What can hang from each mark
k438: k166 k520 k817 k921
k525: k438 k603
k603: k520 k525 k817 k921
k520: k438 k603
k166: k438 k742
k742: k166
k921: k438 k603
k817: k603

Known rows, with every way that one mark hangs from another
k921[k603[k520[k438[k166]]]]: [ 27  37  -7 -10   7 -31  -4 -26  13 -40 -14  25 -30   2  10  -3  23 -16
   4 -51 -55 -11  34 -15]
k438[k166[k742] k520 k817 k921[k603[k525]]]: [ 19   3 -12 -33   3   0  47 -39  -6  -3  38  65 -47 -23  17  32 -15   1
   6  16  30   0  20 -56]
k603[k525]: [ 41  -3  21  -9  16 -11 -25   1 -27 -19   9 -25 -29  40 -15  57  19 -45
  14 -17 -36   8  38 -41]
k525[k603[k520[k438[k166[k742]]] k817 k921]]: [ 46  -7 -12  -5  12 -27 -42 -19  -3  42 -16   4   4 -64   8   2  13 -15
  14 -20  72 -12  33  48]
k525[k603[k817 k921]]: [ 45  -4   2 -21   9 -15 -67  19   0  15 -10  -8  25 -43  -8  37   6 -72
  12 -19  48 -46  37   3]
k520[k438 k603]: [ 45   1  11  23   9 -44 -31 -61   1 -31 -17  32 -13  13   6   5  25 -41
 -10 -47 -52  22  53 -72]
k742[k166[k438]]: [ 32   5   3 -46   1 -22 -30  30   1 -39  16   2   1  45 -44  12   5 -48
   5 -14 -53   0  30 -68]
k921[k438[k166 k520] k603[k525 k817]]: [ 28  32 -15 -26  -3  -7   4  35  18 -44 -17  40 -42 -12   8  57   1 -35
  12 -33 -26 -23  39 -23]
k166[k438]: [ 43  12   6 -23   9  -2 -19  -4 -15 -20  22  -9 -15  30 -29  23   8 -30
   4 -17 -25   9  28 -64]
k603[k520[k438] k525 k817 k921]: [ 47  18   7  18  25 -11 -19  32 -25  49 -34 -30 -31 -21  -9  55  26 -26
  14 -33  43  49  47  58]
k603[k520 k525 k817 k921]: [ 44   5  10   6  19  -5 -33  44 -30  44 -20 -56 -19  -6 -10  68  19 -38
  27 -10  35  22  34  59]
k921[k438 k603[k817]]: [ 45  43 -14 -15  -3  -9 -40  41  20 -45 -26  13 -19   2 -25  53   6 -27
   7 -53 -43 -37  46 -42]
k525[k438]: [ 45  -1   9 -12  10 -25 -26   1 -14 -45  -5  14 -12   1 -23  34   9 -42
  -2 -11 -30 -55  31 -67]
k742[k166[k438[k921]]]: [ 24  10  -3 -43   7  -8   2  25   6 -27  32  33   1  18 -50  20   1 -33
   4  -1 -28  12  31 -72]
k921[k438[k520 k817] k603]: [ 26  48 -17 -27  -5  17  21  12  16 -37 -19  64 -32   3  17  22 -17 -25
 -13 -21 -16 -36  30 -95]
k525[k438[k166 k520[k603[k921]] k817]]: [ 28 -21 -14 -27  -4 -44  23 -41  12 -10 -29  77  -5 -72  57  -4 -11 -43
 -14  18  25 -46  10 -48]
k603[k520 k525 k817 k921[k438]]: [ 47  22  -3   7  20  13 -13  75 -14  38 -43 -42 -25 -16 -10  78  12 -17
  25 -16  24  20  34  46]
k817[k603[k520 k525[k438[k166]] k921]]: [ 23  -5   4  -1  19 -11  19  40   8   2 -26 -20  -9 -59  -8  56  -7 -16
  16  -6  35 -10  -4  34]
k520[k438[k166[k742] k817 k921] k603[k525]]: [ 39 -32  -3   0  14 -43  39 -78  -2  15  13  62 -39 -38  19  20  12  24
  -4  -9  23  76  35 -60]
k742[k166[k438[k520[k603[k525]] k817 k921]]]: [ 13  -8  -1 -39   8 -10  59   2  17  -5  28  84  -4  -2 -12  20 -19 -40
 -17  16  27  86  35 -97]
k921[k438]: [ 43  18   0  -7   6   2 -22  12  -7 -35 -18   3 -25  24  -9  38  11 -25
   8 -24 -57 -36  34 -69]
k603[k520 k525[k438[k166[k742]]] k817 k921]: [ 50 -22  -4  -8  17 -33 -21  29 -25  34 -17 -31 -23 -49 -11  54   9   0
  27  13  51 -15  18  64]
k603[k520[k438[k166[k742] k817]] k525 k921]: [ 42  -9  -4  -9  19 -18  20 -21 -27  61 -18  -9 -48 -30  27  19  13  28
  15   1  50  49  15  30]
k520[k438[k166]]: [ 37   0   0 -12   5 -39 -20 -46  -8 -33 -12  23 -39  -1  13   5  32 -25
   4 -38 -49 -18  35 -42]

Rows
[ 43  -3 -15  -9   2  -2 -11  18 -19  31 -26   1 -46 -32  19  55  -1 -11
  27   9  32 -24  25  20]	k603[k525 k817 k921[k438[k166[k742] k520]]]
[ 42 -23  -6 -26  18 -23  22  12 -22  38 -12  -7 -28 -50  12  35  -3  18
  16  30  58  -1  -1  22]	k603[k520 k525[k438[k166[k742] k817]] k921]
[ 20  29 -16 -46  -2   2  48  15  21 -39 -12  63 -48 -11  31  38 -12 -16
  -1 -15 -19 -10  21 -67]	k921[k438[k166 k520 k817] k603[k525]]
[ 32   2   1 -11   9  38  32  10 -13  58  13  -8 -23 -27 -13  46 -42   0
   1  15 110  56  -3 -34]	k166[k438[k520 k817[k603[k525 k921]]] k742]
[ 25  -2   3 -17  14  12  69 -30   0  14  36  71 -20 -18   3  35 -16 -23
 -18  13  52  92  32 -92]	k166[k438[k520[k603[k525]] k817 k921]]
[ 21   2   6  -4   7  24  23  15  -8  34 -15   4 -26 -29  16  56 -25 -38
   1   2  75  10   5 -25]	k438[k520 k817[k603[k525 k921]]]
[ 20  18 -11  -3  -5  34  26  11  10 -14 -23  43 -31 -16  12  35 -25 -15
 -15 -16  29 -22   9 -93]	k921[k438[k520 k817[k603]]]
[ 31  -4   3  28  19  -6   4  -9 -10  42 -20 -33 -31 -32  -1  34   3  17
  21 -23  41  41   9  41]	k817[k603[k520[k438[k166[k742]]] k525 k921]]
[ 22 -23  -4 -12  -1   7  18 -19 -13  42  -4   4 -36 -42  30  37 -25  -5
  13  17  75  -2  -9 -10]	k438[k166[k742] k520 k817[k603[k525 k921]]]
[ 42   2  15   6  17  -9 -34  31 -33  11  -1 -41 -30  23 -22  66  25 -35
  18 -20   8  28  41  19]	k603[k520 k525 k817]
[ 34  13  -3 -26  11 -39  -5  42  12 -41  -7   8 -22 -31 -24  55  11 -23
  11 -29  -6 -15  31  19]	k921[k603[k520 k525[k438[k166]] k817]]
[ 34   8   7   2  17   3  20  18   3  37 -35  -1 -30 -43  -4  57  -7  -9
  -2 -36  66  53  17 -16]	k520[k438[k817[k603[k525 k921]]]]
[ 33  -1  -8 -10   6  30  30 -15  -2  27  40  19 -17 -32 -43  35 -30  36
  -4   1  81  45   1 -83]	k166[k438[k817[k603] k921] k742]
[ 46  28 -14 -18   5   1 -17   2   0  -1  41  15 -12 -15 -60  41 -10   6
  10 -20  30  15  38 -41]	k166[k438[k921[k603[k817]]] k742]
[ 21  15  -1 -31  11 -20  20  -7  11 -42  26  31 -28 -10 -10  54  10 -23
  19 -20 -42  -2  31 -32]	k438[k166 k921[k603[k525]]]
[ 38  28 -15 -39   5  11  26 -16   3   5  48  39 -17 -13 -39  22 -22  24
  -2  -2  34  30  22 -83]	k166[k438[k817 k921[k603]] k742]
[ 41  -8  -4 -17  17 -33  -6  48 -12  16 -29 -19 -19 -59  -3  61  16 -24
  22  -1  38 -17  19  65]	k603[k520 k525[k438[k166]] k817 k921]
[ 34  11 -23 -13   5 -28  -1   0   7 -20  13  39 -16 -59 -29  32   0  17
  10  -4  25 -47  27   3]	k525[k438[k166[k742] k921[k603[k520 k817]]]]
[ 23   8   5  17  19  -6  18  11   5  25 -32 -20 -30 -40   7  42  10  -8
  15 -35  28  40  11  42]	k817[k603[k520[k438[k166]] k525 k921]]
[ 29  -2  -6 -19  13   0   0   5   8 -23  20  89  14 -76 -19  39 -15 -66
 -18   6  87 -60  46 -59]	k525[k438[k520 k921] k603[k817]]
